Each row comes from the steps of one path. Every step used is in the known rows, and no mark comes twice. Write the path behind each row, first mark first.
Known rows:
ludes-firim-kifubez-busu-gapo: [ 0.021  2.188  1.196  0.743 -1.756  1.134  0.362 -0.606 -0.741 -5.526
 -1.032 -3.527  0.165 -0.736 -5.149 -1.495 -3.567 -1.070 -0.309 -0.799
  1.569  3.008]
guga-gasu-gapo-busu-ludes: [-1.781  0.005  1.106  3.553 -0.634  3.059  1.130  2.028 -2.977 -4.194
 -0.804 -0.405  0.183 -4.206  0.365 -1.369 -2.379  1.286 -1.161 -2.274
  2.317  1.530]
ludes-firim-guga-gasu-gapo-busu: [-2.509  1.527  0.274  3.945  0.217  1.516 -2.453  2.016 -7.589 -2.983
 -1.589 -2.976  0.660 -1.630 -1.086  0.905 -3.560  0.615 -3.320 -1.394
  3.289 -1.879]
gapo-busu-ludes: [ 0.477 -2.087  0.280  1.987  0.151  1.718 -0.177  1.283 -2.242 -4.483
 -1.630  1.138 -0.767 -4.063 -0.117 -2.191 -1.182  1.406 -0.624 -2.787
  1.748  0.655]
kifubez-busu-gapo-gasu-guga: [-0.838  4.493 -2.189 -1.243 -1.889 -1.620 -1.904  1.737 -4.359 -1.557
  0.067 -2.789  2.675 -1.735 -0.015  1.085 -2.904 -0.118 -3.527  0.056
  3.246  3.520]
ludes-firim-guga: [ 1.088 -1.221 -2.819  2.787 -0.179  0.149 -6.012 -0.851 -3.163 -3.179
  0.006 -2.866  0.229  0.717 -1.944  2.404  0.830 -0.623 -2.466 -2.443
 -4.001 -0.002]
ludes-busu-gapo-gasu-guga: [-1.298  4.536 -1.831 -0.418 -1.213 -1.940 -3.208  2.290 -3.625 -3.151
  0.086 -1.521  2.003 -0.839  0.165  2.356 -3.281  0.413 -3.611  0.413
  2.828  3.306]
kifubez-busu-ludes: [ 0.845 -1.738  0.406  0.566 -1.829  1.246  2.373 -0.242  0.306 -3.652
 -1.228 -0.930 -0.351 -2.821 -1.125 -3.069 -0.388  0.099 -0.144 -2.607
  0.071  1.967]
fenaf-ludes: [-0.727 -3.275 -0.260  0.339 -0.884 -0.921 -1.979  1.825 -0.246 -5.029
  0.663 -1.293 -1.904 -0.801  0.940 -0.334  0.811 -0.535 -3.688  2.252
 -0.295 -0.983]
kifubez-busu-ludes-gasu: [-1.890 -0.087 -0.216  1.980 -3.141  0.399 -0.279  1.910  2.099 -5.456
 -2.633 -1.458 -0.714 -1.555 -0.324  0.081 -1.749  1.139 -1.455 -3.276
 -2.391  0.989]
fenaf-ludes-firim-kifubez-busu-gapo-gasu-guga: [-0.873  2.655 -2.081 -0.994 -1.839 -1.089 -3.861  2.662 -5.282 -5.241
  0.129 -4.542  2.812 -1.576 -1.473  1.032 -2.947  0.147 -5.440 -0.790
  1.723  3.320]
fenaf-ludes-firim: [-0.192 -5.050  0.547  2.462 -0.011 -1.312 -3.177  2.441 -1.731 -7.406
 -1.540 -1.764 -0.357  1.611 -2.446  1.828  1.094  0.113 -4.072 -0.184
 -1.881  0.158]
kifubez-busu: [ 0.757 -0.305  0.200 -1.360 -1.665 -1.051  1.581 -1.200 -1.807 -0.821
 -1.926 -2.795 -0.275 -0.026 -2.109 -2.356 -1.134 -0.875 -0.889 -0.706
  1.583 -1.405]
firim-ludes-gasu-gapo-busu-kifubez: [-3.373  1.388  3.066  3.364 -0.520  0.776  0.078  1.742 -6.487 -6.922
 -0.936 -6.899 -1.568 -0.250 -1.659  0.585 -2.092  1.094 -1.629 -2.062
  2.873 -0.080]
guga-gasu-gapo-busu-kifubez: [-2.857  1.636  2.213  3.159 -0.726  1.490  0.704  0.934 -6.125 -4.188
 -0.525 -6.124 -1.952 -1.198 -1.914 -0.281 -1.921  0.418 -0.459 -2.369
  4.665  0.475]
fenaf-ludes-gasu: [-3.012 -1.016 -0.622  1.876 -2.482 -1.114 -3.203  3.413  1.785 -6.381
 -1.325 -1.653 -1.714 -0.171  0.977  1.859 -0.856  0.773 -3.922  0.208
 -2.697 -1.110]
firim-guga-gasu-ludes-busu: [-2.394 -0.571  0.702  3.252 -0.472 -1.732 -3.848 -0.685 -0.858 -8.383
 -0.149 -0.457 -2.914  1.484 -0.848  1.515 -3.459  0.978 -3.135 -2.010
 -2.270 -1.100]
fenaf-ludes-firim-guga-gasu-gapo-busu-kifubez: [-2.673 -0.110  1.219  4.467 -1.066  1.065 -2.227  1.452 -7.313 -7.429
 -0.475 -7.641 -2.418 -1.017 -2.669  0.769 -1.369  0.001 -2.735 -2.751
  3.001  0.146]
guga-gasu-ludes: [-3.106 -1.201  0.835  2.705 -0.912 -0.156  0.115 -0.906 -0.651 -3.681
  1.607 -1.086 -0.562 -1.367  0.702 -0.314 -2.218  0.947 -1.819 -2.625
 -2.270  1.247]
gapo-gasu-ludes: [-1.775  1.159  2.131  0.691  0.086 -2.241 -2.375 -0.867 -2.722 -5.844
  0.660 -2.118  0.766  0.051  0.084 -1.103 -2.276  1.809 -3.740 -0.675
  2.544  1.616]
gapo-gasu-guga: [-0.690  3.103 -2.697 -1.648 -0.799 -1.571 -2.847  2.225 -4.483  0.113
  0.653 -1.971  3.013 -1.222  1.524  1.662 -1.430  0.615 -3.757 -0.513
  1.609  2.052]
firim-ludes-busu: [-1.525 -1.062  2.362  1.116  0.542 -1.081 -0.881  1.469  1.571 -8.252
 -1.056 -0.663 -1.623  3.342 -1.358  0.990 -2.386  0.810 -2.823  0.914
 -2.835 -2.603]
ludes-firim-kifubez-busu-gapo-gasu: [-0.415  4.965  1.321 -0.576 -2.051  0.573 -1.333  1.015  1.284 -6.060
 -1.878 -4.894  1.563  0.110 -5.072 -2.528 -3.966 -0.107 -2.956  0.781
  5.999  2.771]

Which path is each row?
[-1.915  2.441  2.663  3.343 -0.440 -1.794 -1.607 -0.524 -0.227 -8.940
 -0.404  0.745 -2.311  0.586 -2.399  1.405 -4.419  0.190 -0.746  1.017
  1.890  3.274]	gasu-ludes-busu-gapo
[-1.812  1.970  1.880  2.068  1.312  0.333 -1.269  1.595 -8.814 -2.016
 -1.615 -1.554  0.678 -1.297  0.067  0.226 -3.239  1.230 -2.357  0.390
  5.771 -2.010]	gasu-gapo-busu
[-2.486  2.728  1.048  4.319 -1.473 -0.578 -2.491 -0.697  0.779 -8.757
  0.182 -0.344 -2.583 -0.290 -2.317  1.552 -4.691 -0.414 -1.185  0.141
  0.306  3.077]	firim-guga-gasu-ludes-busu-gapo
[-0.945 -1.767  0.740  1.118  0.339  2.466 -3.065  0.081 -2.227 -6.273
  0.982 -4.006  1.576  0.274 -3.667 -0.621 -1.905  1.698 -2.589 -5.329
 -4.759  0.894]	guga-gasu-ludes-firim-kifubez
[-1.835  2.640  2.647  1.162 -1.001 -2.210 -1.446 -1.250 -2.572 -7.378
  0.062 -2.964  0.404 -0.666 -1.430 -1.784 -3.751  0.983 -3.382 -0.076
  4.173  2.996]	kifubez-busu-gapo-gasu-ludes
[-1.239  1.796  1.360  1.822 -2.352  1.421  0.550 -0.745 -0.315 -6.680
 -0.520 -4.021 -0.079 -1.411 -4.886 -1.692 -4.454 -0.755 -0.907 -1.789
  0.644  3.561]	guga-gasu-ludes-firim-kifubez-busu-gapo
[-2.753  2.475  2.249  3.852 -1.243 -0.798 -0.845 -0.087  1.434 -8.587
 -0.259  0.298 -2.430  0.084 -2.313  1.235 -4.923 -0.017 -0.691  0.540
  1.339  3.282]	guga-gasu-ludes-busu-gapo
[-1.773  2.856  2.572  0.597 -0.867 -1.250 -2.148 -1.419 -2.783 -8.032
  0.642 -3.905  0.849 -0.780 -2.187 -2.352 -4.146  1.299 -3.712 -0.992
  3.271  2.844]	firim-kifubez-busu-gapo-gasu-ludes
[-1.359 -1.035 -3.158  3.982 -2.673  3.530 -1.653  0.700  3.151 -2.142
  0.504 -2.539 -0.424 -2.046 -1.294  0.732 -0.796 -0.990 -1.506 -3.699
 -4.954  0.991]	busu-ludes-firim-guga-gasu
[-1.301 -1.226 -3.204  4.131 -2.291  3.335 -2.342  1.126  1.319 -2.794
 -0.343 -2.489 -0.687 -2.718 -1.522  0.312 -1.548 -0.645 -2.039 -4.010
 -3.549  0.011]	gapo-busu-ludes-firim-guga-gasu
[-1.550  4.819  1.550  0.502 -1.721 -1.013 -2.653  2.342  3.118 -8.233
 -1.279 -2.216 -0.783  0.634 -2.719 -0.825 -3.955 -0.055 -3.732  3.533
  6.635  2.057]	fenaf-ludes-busu-gapo-gasu
[-1.089  4.621 -2.214 -0.707 -1.267 -1.300 -2.487  2.139 -3.691 -1.229
  0.693 -1.882  2.853 -1.763  0.693  1.908 -2.569  0.147 -3.179  0.280
  2.669  4.030]	busu-gapo-gasu-guga
[-1.252  3.082  1.823  2.531 -0.817 -0.687 -0.836  0.392  1.835 -6.692
 -0.986  0.872 -2.157  0.702 -2.721  1.388 -3.818 -0.486  0.176  1.904
  2.421  2.709]	ludes-busu-gapo
[-2.051  1.497  2.581  2.620 -0.009  0.474 -0.089  0.538 -7.702 -4.645
 -0.677 -5.832 -1.799 -0.720 -1.892  0.012 -1.426  0.713 -0.470 -1.896
  5.227  0.407]	gasu-gapo-busu-kifubez
[-2.788  0.540 -2.498  0.622 -1.268 -1.159 -2.198  3.372 -3.559 -2.511
  0.406 -2.022  2.261 -0.803  2.554  4.096 -1.515  1.154 -3.829 -2.053
 -5.873  0.844]	firim-ludes-gasu-guga
[-2.043  0.485 -3.183  1.193 -1.732 -0.785 -2.524  2.961 -3.798 -2.259
  0.082 -0.314  1.687 -2.524  2.736  3.668 -1.215  1.416 -2.671 -3.541
 -4.106  2.967]	busu-ludes-gasu-guga
[-2.396 -0.164  1.466  3.676 -1.236 -0.894 -2.312 -1.344 -2.372 -9.094
  0.534 -5.331 -4.293  1.220 -2.488  0.945 -1.535  0.431 -1.269 -3.821
 -0.640  1.006]	firim-guga-gasu-ludes-busu-kifubez
[-2.500  0.936  1.216  4.391 -0.697  1.391 -1.545  0.784 -7.284 -5.755
 -0.811 -7.166 -1.753 -0.729 -2.856  0.791 -1.673  0.304 -1.497 -3.488
  3.132  0.516]	ludes-firim-guga-gasu-gapo-busu-kifubez
[-4.748  4.663  2.362  3.315 -1.245  0.599 -0.356  2.201 -3.337 -2.167
  0.238 -2.843  1.919  1.051  1.223  3.466 -2.306  1.001 -2.083  0.939
  0.837  1.356]	ludes-gasu-gapo
[-3.666  2.857  0.648  4.599 -2.504  3.224  0.479  0.796 -2.927 -2.189
  1.161 -5.013  1.857 -0.932 -0.555  1.458 -2.249 -0.753 -2.464 -1.096
 -0.450  2.184]	kifubez-busu-ludes-firim-guga-gasu-gapo
[-5.095  2.964  2.296  3.416 -1.677  0.191 -1.232  3.159 -3.396 -4.675
  0.619 -3.464  1.096  0.593  1.712  3.201 -1.796  0.670 -3.949  2.034
  0.682  0.829]	fenaf-ludes-gasu-gapo
[-2.648 -0.888 -0.747  3.329 -1.266  0.167 -2.175 -1.808 -1.522 -3.938
  2.272 -2.165 -0.772 -1.793  0.930  0.185 -1.896  0.407 -2.528 -3.197
 -3.682  0.974]	firim-guga-gasu-ludes
[-2.945  1.920  2.521  3.281 -0.539  0.405 -0.706  1.315 -7.086 -5.588
 -1.308 -6.032 -1.820 -0.494 -1.857  0.717 -1.972  1.021 -0.996 -2.410
  4.483  0.360]	ludes-gasu-gapo-busu-kifubez
[-1.490 -0.476 -3.249  3.419 -2.506  2.834 -2.151  0.542  2.750 -1.032
  0.489 -2.887 -0.353 -1.117 -1.391  1.187 -0.900 -1.210 -1.683 -2.921
 -4.583  0.075]	ludes-firim-guga-gasu
[ 0.711 -2.775 -2.876  2.898 -0.609 -0.247 -6.923 -0.088 -3.206 -5.609
  0.340 -3.403 -0.692  0.299 -1.421  2.270  1.283 -0.849 -4.322 -1.323
 -4.164 -0.511]	fenaf-ludes-firim-guga
[-1.873  2.134  2.611  2.637 -0.609 -0.077  0.141  1.066  2.618 -8.525
 -0.591 -0.341 -1.676  1.156 -2.608  1.095 -4.001 -0.437 -0.848  2.303
  0.211  2.092]	firim-ludes-busu-gapo
[-4.177  4.096  2.518  2.963 -2.028  2.284  0.173  1.973 -3.399 -4.622
  0.117 -4.299  2.101 -0.547  0.030  1.221 -2.980  1.304 -2.397 -1.200
  0.080  2.201]	firim-kifubez-busu-ludes-gasu-gapo
[-0.034  0.408 -1.403  3.819 -0.472 -0.709 -6.951 -1.271 -3.980 -6.994
  0.333 -3.743  0.441  0.340 -2.510  2.036 -1.012 -0.102 -3.935 -2.132
 -2.031  2.175]	busu-gapo-gasu-ludes-firim-guga
[-0.619  3.775 -1.998 -1.106 -1.565 -0.815 -3.153  2.026 -5.090 -3.415
 -0.089 -4.210  3.409 -1.267 -1.826  1.114 -3.126  0.311 -4.209 -1.385
  1.831  3.616]	ludes-firim-kifubez-busu-gapo-gasu-guga
[ 0.599 -1.205  0.320 -0.272  0.856  2.593 -3.159  0.493 -1.937 -4.549
  0.151 -3.451  1.829  1.013 -4.186 -0.505 -0.834  1.193 -1.741 -3.980
 -3.730  0.285]	ludes-firim-kifubez
